(in the rows, 128 means zero)
Known rows, with every step that occurs
P -> W: [126  97 168 137 121 130 114 143 157 172 117 133 122  63 118 124 124 145
 145 104 115 144 144 134 149 129 158 141 126 124  86 136]
C -> H -> M -> W -> P: [112 165 186 112  50 114  79 113 157 113 121  99 137 100 144  99  97 132
 104 115  87 140 157 120 109 116  92 120  86 126 107 112]
H -> C: [109 132 130 129 112 138 127 108 128 142  92 114 125 212 123 115 128 117
 118 130 119 145 133 150 138 106 162  96 130 119 124 119]
M -> W: [117 139 171 122  95 131 102 124 128 147 146 121 131  90 137 121  83 105
 111 146  89 123 134 107 117 124  92 137 132 136 145 117]
M -> H -> Y -> T -> G -> U: [120 116 159 151 121 104  82 144  94 147 167 112 134 192 102 116 134 137
 154 145 109 126 123 111 144 112 125 173 105 108  80 133]
W -> M -> H -> Y -> T -> G: [138 126 122 143 129  93  92 142 130 151 167 104 139 140 106 129 159 111
 157 173 161 160 146 119 140 121  91 163 159 115  92 121]
M -> B -> Y -> T -> G: [143 145 127 137 131  97 137 130 119 137 175  96 133 113 115 111 138 107
 144 168 197 152 147 111 134 108  93 171 162 117 111 127]
H -> Y -> T -> G: [138 122 126 138 130  88 103 149 123 158 167 103 138 128 113 123 164 118
 150 175 169 156 149 121 143 122 115 152 159 118  92 123]
M -> B -> Y: [142 132 120 125 134 143 141 111 142 104 135 116 121 137 125 127  92 103
 134 132 159 115 145 100 105 112 118 156 137 119 152 134]
Y -> T -> G: [136 140 133 139 128  90 130 138 113 149 171 101 136 107 117 113 155 119
 141 166 183 159 139 125 145 116  99 158 158 121 100 124]
Y -> H: [ 92 109  89 141  92 113 116 147 128 177 135 122 130 180 130 137 138 127
 140 122 118 132 140 159 132 138 135 142 138 129 101 131]
C -> H -> M -> B -> Y: [133 128 120 120 108 141 131 112 133  99 138 112 127 182 131 110  80 111
 134 133 169 113 144  94 115 102 124 149 120 112 153 130]
Y -> H -> C: [ 83 120 101 139  88 128 119 120 127 177  97 109 127 247 124 123 137 117
 126 126 112 147 142 171 140 113 166 107 136 119 105 122]
P -> W -> M -> B -> Y: [154 148 130 139 143 150 124 116 166 109 124 122 119 126 116 129 103 102
 143 126 156 120 151 100 119 101 105 166 146 119 134 134]
C -> H: [116 135 138 118 103 142 137 141 117 120 109 127 142 179 147 111  91 118
 141 124 138 141 119 112 148 125 137 118 124 114 121 135]
B -> M -> H: [132  94 124 123  71 135 134 120 141 129 148 126 125 168 100 123 105 128
 143 100  93 136 104 106 122 159 104 158 112 120 120 131]
P -> W -> M -> H -> Y: [129  77 122 135 124 134  49 142 167 150 119 133 131 165 105 162 131 118
 168 135  77 134 145 118 123 144 132 142 128 112  99 125]
W -> M -> B -> Y: [155 158 116 136 146 150 128 110 157  93 129 121 122 150 119 131 105  96
 137 133 161 115 146  98 112 101  97 161 147 121 149 131]
B -> Y: [158 145 105 134 125 142 139 128 136 108 118 122 122 137 124 130 114 115
 140  97 164 124 141 132 105 128  99 157 134 123 161 130]
U -> G: [112  88  84 124 163 136 140 102  94 137 129 130 126 185 142 142 143 129
 127 180  90 126 144 123 123 116 129 133  90 132 117 126]
C -> H -> M -> W: [101 132 172 115  59 130  87 124 115 141 149 115 140 154 147  99  65 119
 111 148 105 121 134 100 131 109  99 126 107 126 146 110]
T -> Y -> H: [ 96 116 113 133  84 110 118 151 124 191 144 125 128 193 130 121 148 119
 151 115 161 145 135 178 132 144 144 150 156 124 122 124]
W -> M -> H -> Y -> T: [138  95  65 135  84 113  56 110 136 146 163 122 137 187 120 173 128 128
 147 158 102 151 142 130 122 133  64 159 152 119 115 112]
W -> M -> B -> Y -> T -> G: [151 162 126 144 139 102 129 129 129 130 170  98 133 123 112 113 147 103
 145 169 199 152 149 110 138 100  79 175 169 118 110 125]
P -> W -> M: [150 158 147 157 147 143  93 137 175 138 105 141 125 106 112 133 150 127
 146 115 127 139 142 128 156 104 104 148 144 128  93 127]
C -> H -> Y -> T -> G -> U: [123 131 164 149 120 108  89 155  92 142 157 113 139 208 112 107 135 137
 152 145 122 126 124 105 158 104 137 163 108 107  76 136]
Y -> T: [137 122  80 132  86 109 108 105 115 141 167 119 134 146 133 149 125 139
 123 148 134 150 134 139 130 122  69 152 151 129 125 116]

Rows
[135  99  75 125  76 114  71 126 124 148 153 122 144 200 138 155 120 132
 143 158 117 151 144 126 138 128  98 141 152 117 111 118]
C -> H -> Y -> T
[134  66 113 122  92 129  74 143 158 146 135 130 129 195 101 146 131 125
 156 127  72 126 132 104 119 161 146 140 120 114 108 127]
B -> M -> H -> Y
[108 162 181 115  42 103  73 118 159 140 134  98 132 106 138 101 118 131
 109 111 101 143 161 146 102 124  93 132  99 129 110 107]
T -> Y -> H -> M -> W -> P
[ 95 106 112 129  62 103  94 136 113 168 156 118 131 228 129 102 144 147
 135 125 169 127 138 163 136 120 142 135 116 121 131 110]
T -> Y -> H -> M
[ 91 123  96 137  90 135 125 111 136 165 100 104 123 252 122 121 119 105
 129 128 126 141 149 158 129 106 162 120 142 115 117 125]
M -> B -> Y -> H -> C
[123 133 163 136 155 141 104 111 172 128 139 128 125 116 117 126 111 110
 132 169 118 122 143  83 148  90 137 140 143 122  89 134]
P -> W -> M -> B
[131  78  68 126  76 109  64 111 127 152 168 119 137 179 124 170 119 131
 145 156 100 151 141 132 118 141  80 155 147 118 116 114]
M -> H -> Y -> T
[ 93 102 149 108 104 128 115 105 124 114 156 113 135 194 138  98  79 124
 119 179 136 112 133  75 141  92 162 116 106 111 115 127]
C -> H -> M -> B
[137  84  80 138  81 113  50 116 146 160 159 124 136 165 116 171 126 134
 153 150  99 156 147 133 129 134  74 162 152 117  99 114]
P -> W -> M -> H -> Y -> T
[128  89 107 132 127 132  53 135 158 136 123 132 133 188 109 165 132 112
 161 143  82 129 140 116 116 144 122 137 129 113 114 122]
W -> M -> H -> Y
[114 163 162 122  44 109  76 115 163 126 127  95 131 104 136 109 110 131
 108 105  93 135 168 137  96 121  79 138  93 129 111 112]
B -> Y -> H -> M -> W -> P
[128 143 164 152 131 110 110 135  95 131 170 107 130 179 107 104 125 131
 142 148 138 118 127 100 145  93 121 179 111 111  90 137]
M -> B -> Y -> T -> G -> U
[ 94 107 125 124  95 139 122  95 124 142 100 110 126 221 115 125 101 111
 130 124 102 154 123 148 124 123 144 111 119 110 128 120]
M -> H -> C
[144 121  72 129  77 116 108  90 122 121 178 108 130 172 131 139 101 130
 124 153 161 136 147 119 116 105  64 168 147 121 143 115]
H -> M -> B -> Y -> T
[116 163 183 115  57 110  76 108 161 117 128  99 133  83 137 104 110 137
  99 117  83 135 160 126 101 117  87 123  86 131 109 110]
H -> M -> W -> P
[104 158 170 120  46 104  72 115 161 133 129  97 133 101 137 109 114 136
 103 116  79 136 164 136 103 121  88 128  90 131  99 111]
Y -> H -> M -> W -> P
[ 99 127 139 129  51 121  82 127 122 162 158 111 132 156 137 111  84 118
 115 137 109 114 147 123 114 115  89 148 115 132 147 109]
B -> Y -> H -> M -> W
[ 89 101  96 135  67 106  92 133 116 159 149 115 132 219 129 112 138 152
 127 130 138 118 141 149 136 116 134 130 103 124 117 116]
Y -> H -> M
[136 125 117 124 118 137 128 106 137 101 143 112 122 165 125 116  93 115
 129 134 166 108 147 100 108 103 120 152 122 117 156 127]
H -> M -> B -> Y
[140 143 172 125  62 135 115 132 147 148 153 125 127 115 119 102  98 116
 109 126  81 118 125  88 131 131  94 148 130 140 132 119]
B -> M -> W
[ 98 101 145 113 117 122 110  99 130 119 165 113 128 170 128 107  97 129
 112 182 130 106 137  83 131  93 156 121 109 118 118 124]
H -> M -> B
[137 149 157 156 125 109 110 143  91 134 162 111 130 180 106 105 136 136
 145 132 140 122 125 115 145 100 113 180 110 114  96 135]
B -> Y -> T -> G -> U
